What can hang from each mark:
j768: j493
j23: j216 j316
j698: j216 j493
j216: j493 j698 j768
j493: j81 j216 j698 j768
j81: j216 j493

Known rows, with every way that one mark hangs from another:
j81{j493{j768}}: [  4.5   6.4  -5.5   6.2  12.6   4.1  -1.2  12.9  -9.1  -1.1  -5.2  -1.9
  -7.3  18.7  -7.2   1.7   2.5 -16.5   2.9  -3.1   2.8]
j23{j216{j768{j493{j698}}} j316}: [  5.9  29.6  15.1  -4.9  12.2   2.2  31.0   9.9   9.3   6.2  -4.3  -9.7
  -6.2  26.1   3.4  26.9   2.9  -2.1   6.9  -5.6 -11.0]
j698{j216{j493{j81}}}: [ -0.5  25.9   1.3  -7.2   8.4   2.5   1.5  11.1  15.3  -1.1 -12.1 -20.0
 -11.0  14.7  -4.4  17.8   4.1  27.7  -1.9  -8.1 -12.3]
j493{j698}: [  3.3  13.5   4.0  -0.1 -22.2  -1.9  15.5  11.5   5.1   6.1 -14.6  -6.2
 -10.6  15.8 -12.5  24.4   5.7  12.4   1.1  -9.3  10.1]
j216{j493{j698} j768}: [ -0.6  18.5 -11.0  -9.4 -11.6  -6.9  14.4  21.6  -2.6  11.9 -10.7 -20.5
 -21.7  23.1  -3.3   8.1  -5.3  43.5   0.7  -4.4  -8.1]
j216{j768}: [  0.9  -5.1  -0.9  -0.2   7.5 -12.3   7.1  15.4  -6.8   6.4  -8.1  -7.1
  -8.4  13.8  -5.2 -11.9  -0.1  33.1   1.4  -8.6 -11.1]
j23{j216{j493{j81 j698 j768}} j316}: [  4.6  51.2  10.8  -5.2  -7.1  17.9  28.5   8.6  19.0   1.7  -0.1 -12.3
  -8.7  31.6   0.3  33.9   4.5   0.0   9.3  -4.6  -3.4]
j493{j81 j216{j768} j698}: [ -3.1  28.1  -4.0  -0.7 -57.1  10.9  26.4  27.3  19.3   8.5  -3.8 -14.5
 -16.1  41.6 -12.4  33.1   4.0  42.9   0.6  -7.0  -7.9]
j216{j768{j493{j81}}}: [ -3.3   6.8  -4.5  -3.9  -5.5  -2.2   7.3  18.6  -0.6   4.8 -12.4  -7.4
  -9.9  20.4  -8.4 -34.4   1.8  23.1  -4.6  -6.5 -12.0]
j768{j493}: [  1.8   8.9   4.9  -2.7   5.4  -1.2   6.3  10.9   0.0   2.0 -20.0  -3.0
  -6.0   2.9  -8.1 -12.0   9.1  -6.4  -4.5  -6.5   2.4]
j81{j216 j493{j698}}: [  3.8  33.2  -8.8  -4.8  -0.1   5.9   6.0  12.4   2.4  12.3 -10.2 -13.2
 -12.1  36.7  -6.4  60.2  -2.6 -34.6  -2.3  -2.2   3.0]
j698{j216{j493}}: [  2.8  17.0   1.8  -6.3  21.1  -4.3   2.7  11.3   8.4   0.4 -12.2 -20.8
 -11.2   6.7  -0.9  31.6   3.9  27.6  -0.6  -7.7 -11.3]
j23{j216{j698{j493}} j316}: [ 11.5  38.2  28.2   0.9  23.4   1.8  16.2  -0.9  20.5   1.9 -11.1  -6.1
  -7.8  16.0   9.0  26.6   6.0  -3.6  14.4  -7.9 -15.8]
j81{j493}: [  5.4  16.0   3.8   2.8  14.4   0.0  -3.7   4.3  -3.1   2.4 -13.4  -3.5
  -6.2  18.6  -6.4  -3.4   1.8 -26.5   1.6  -4.7   0.8]
j216{j493{j81} j698}: [  0.0  39.8   0.9 -12.6 -26.4   0.1   1.1  11.5  16.6   6.4 -22.4 -12.0
 -20.8  12.7  -6.3 -20.6   3.6  31.6   4.9  -6.6 -11.8]
j23{j216{j493{j768}}}: [  1.1  32.0   6.3  -1.3  14.5   5.3  16.4  11.3   4.4   2.2  -3.8 -14.5
  -6.2  14.7   0.1  39.1   6.7  14.6  10.5  -5.7  -1.4]
j23{j216{j493{j81} j698 j768} j316}: [  5.0  50.5  13.8 -12.2   0.2   2.0  21.8   8.4  20.5   7.4  -6.9 -15.0
 -14.3  28.7   7.1   4.9  -0.9  23.7  13.4  -5.2 -27.1]
j81{j216}: [  2.6  15.6   0.0  -5.2  10.8  -3.1   5.1  10.9   3.7  10.1 -10.1  -9.6
  -4.4  16.9  -4.9  40.9   3.9  -4.0  -1.6  -7.7  -2.5]
j216{j768{j493{j81 j698}}}: [ -3.9  12.7  -7.7  -4.8 -23.0  -0.1  14.6  21.7   1.4   7.0 -13.0  -9.6
 -14.4  25.6 -11.2 -17.2   0.9  25.7  -4.8  -6.1  -6.4]

Rows:
[  7.0  37.4  19.9  -0.8  14.6   1.5  17.7   6.1  18.6   4.0  -5.6  -9.2
 -11.2  28.8   9.0   7.3   0.5  17.8  13.0  -7.1 -27.4] => j23{j216{j698{j493{j81}} j768} j316}
[  4.3  20.1  -8.6   5.5 -21.8  12.8  15.5  24.3   2.4   2.7  -1.4  -8.8
 -14.4  31.7  -8.2  54.2   4.3  -4.9   3.6  -1.5   4.3] => j81{j493{j216 j698 j768}}
[  0.1  27.2   2.9   4.8  12.8   8.8  -4.7   7.2  11.2   3.3 -11.7 -10.7
  -9.2  26.5  -2.3   5.9   2.0  -2.5  -2.9  -7.0  -9.4] => j698{j493{j81{j216}}}
[  1.0  23.7 -12.8  -8.6  11.8   2.2   5.1  19.3  -0.5   9.5  -5.3 -17.0
 -11.4  17.6  -1.6  44.2   1.1   8.5  -0.9  -3.4  -3.8] => j81{j216{j493{j768}}}
[  5.0  58.2  18.4  -7.8  -5.4  14.6  26.5   1.7  23.9   4.3  -6.4 -13.2
  -7.7  31.4   1.2  30.8   3.9  -9.0   8.8  -5.7  -4.8] => j23{j216{j493{j81 j698}} j316}
[ -1.0  31.8   0.6  -8.0 -22.2   3.6   2.5  11.4  17.6   8.5 -14.9  -7.5
 -10.1  24.4 -10.4  10.2   5.1  11.0   0.1  -8.7  -8.6] => j493{j81{j216{j698}}}
[ -4.2  29.4 -10.2  -7.1 -36.2   6.2  16.1  20.1  12.3  12.5  -7.2 -14.5
 -13.9  42.5 -13.4  30.7  -1.3  20.6  -3.6  -7.5  -3.7] => j493{j81{j216{j768}} j698}
[ -0.6  12.2  -0.9  12.4   7.0  10.8  -3.2  13.2   3.5  -4.6  -6.0  -5.4
  -9.8  20.5  -5.2 -16.4   4.5  15.6   0.5  -7.0  -4.1] => j698{j493{j81 j768}}
[ -0.8  30.4  -7.9  -9.4 -27.8   3.5   2.9  20.1  10.2   3.1 -14.3 -11.0
 -21.6  13.2  -7.2 -15.4   3.9  43.2   5.9  -5.1  -9.2] => j216{j493{j81 j768} j698}
[  0.1  13.3  -0.5   0.4  -5.6  -8.0  -1.1  17.5   6.4   6.0 -15.4 -10.5
 -21.3  21.0  -0.9 -29.1  -2.0  49.5   5.1  -7.7 -25.4] => j216{j698{j493{j81}} j768}
[ -2.6  26.3   0.5  -4.4 -32.8  10.3  13.6  14.2  11.1   3.0 -19.8  -5.3
 -11.4  20.1 -15.6  -8.3   8.1  -1.6  -6.0  -6.6   7.3] => j768{j493{j81 j698}}
[ -0.1  19.3  -0.2  13.2  -5.3  16.6   5.2  20.4  11.8  -3.6  -1.3  -8.7
 -11.5  25.6  -2.9  14.8   8.0  22.5   1.8  -5.6  -9.8] => j698{j493{j81 j216 j768}}
[ -3.5  26.9 -15.1  -1.9 -41.2  15.5  16.9  25.1   9.4   6.0  -1.0  -9.7
 -12.4  37.1 -16.7  43.2   3.9  16.3  -2.1  -6.4   7.1] => j493{j81{j216} j698 j768}
[  0.9  26.6   8.9  10.2  -3.3  12.8   2.7  11.9  17.6  -0.6  -9.4 -10.1
 -10.4  25.5  -2.0   9.3   7.2  12.7   0.4  -7.0 -11.6] => j698{j493{j81 j216}}
[  9.8  49.8  22.4 -11.0  12.2   1.4  20.6   1.6  20.8   5.8 -12.1 -11.8
 -10.7  13.8   8.1  26.6   4.7   2.4  14.7  -6.0 -15.1] => j23{j216{j493 j698} j316}
[  8.9  27.6  20.3  -5.9  12.1  -6.8  23.7   7.3  13.7   6.8  -5.3  -7.7
  -8.2  19.8   6.1  19.4   2.3  19.0  14.9  -8.0 -21.9] => j23{j216{j698 j768} j316}
[  8.5  40.9  21.9   2.3  11.0   9.6  16.5   4.3  21.0  -1.2  -5.2  -4.7
  -8.5  22.2   6.1  18.0   6.4   3.1  14.4  -7.1 -16.1] => j23{j216{j698{j493{j81 j768}}} j316}
[ -3.2  33.2  -5.1  -8.6 -28.8  11.7  14.0  17.2  12.9   7.6 -17.8  -9.5
 -11.8  27.3 -13.5  19.6   6.2  -9.3  -8.5  -5.4   4.6] => j768{j493{j81{j216} j698}}
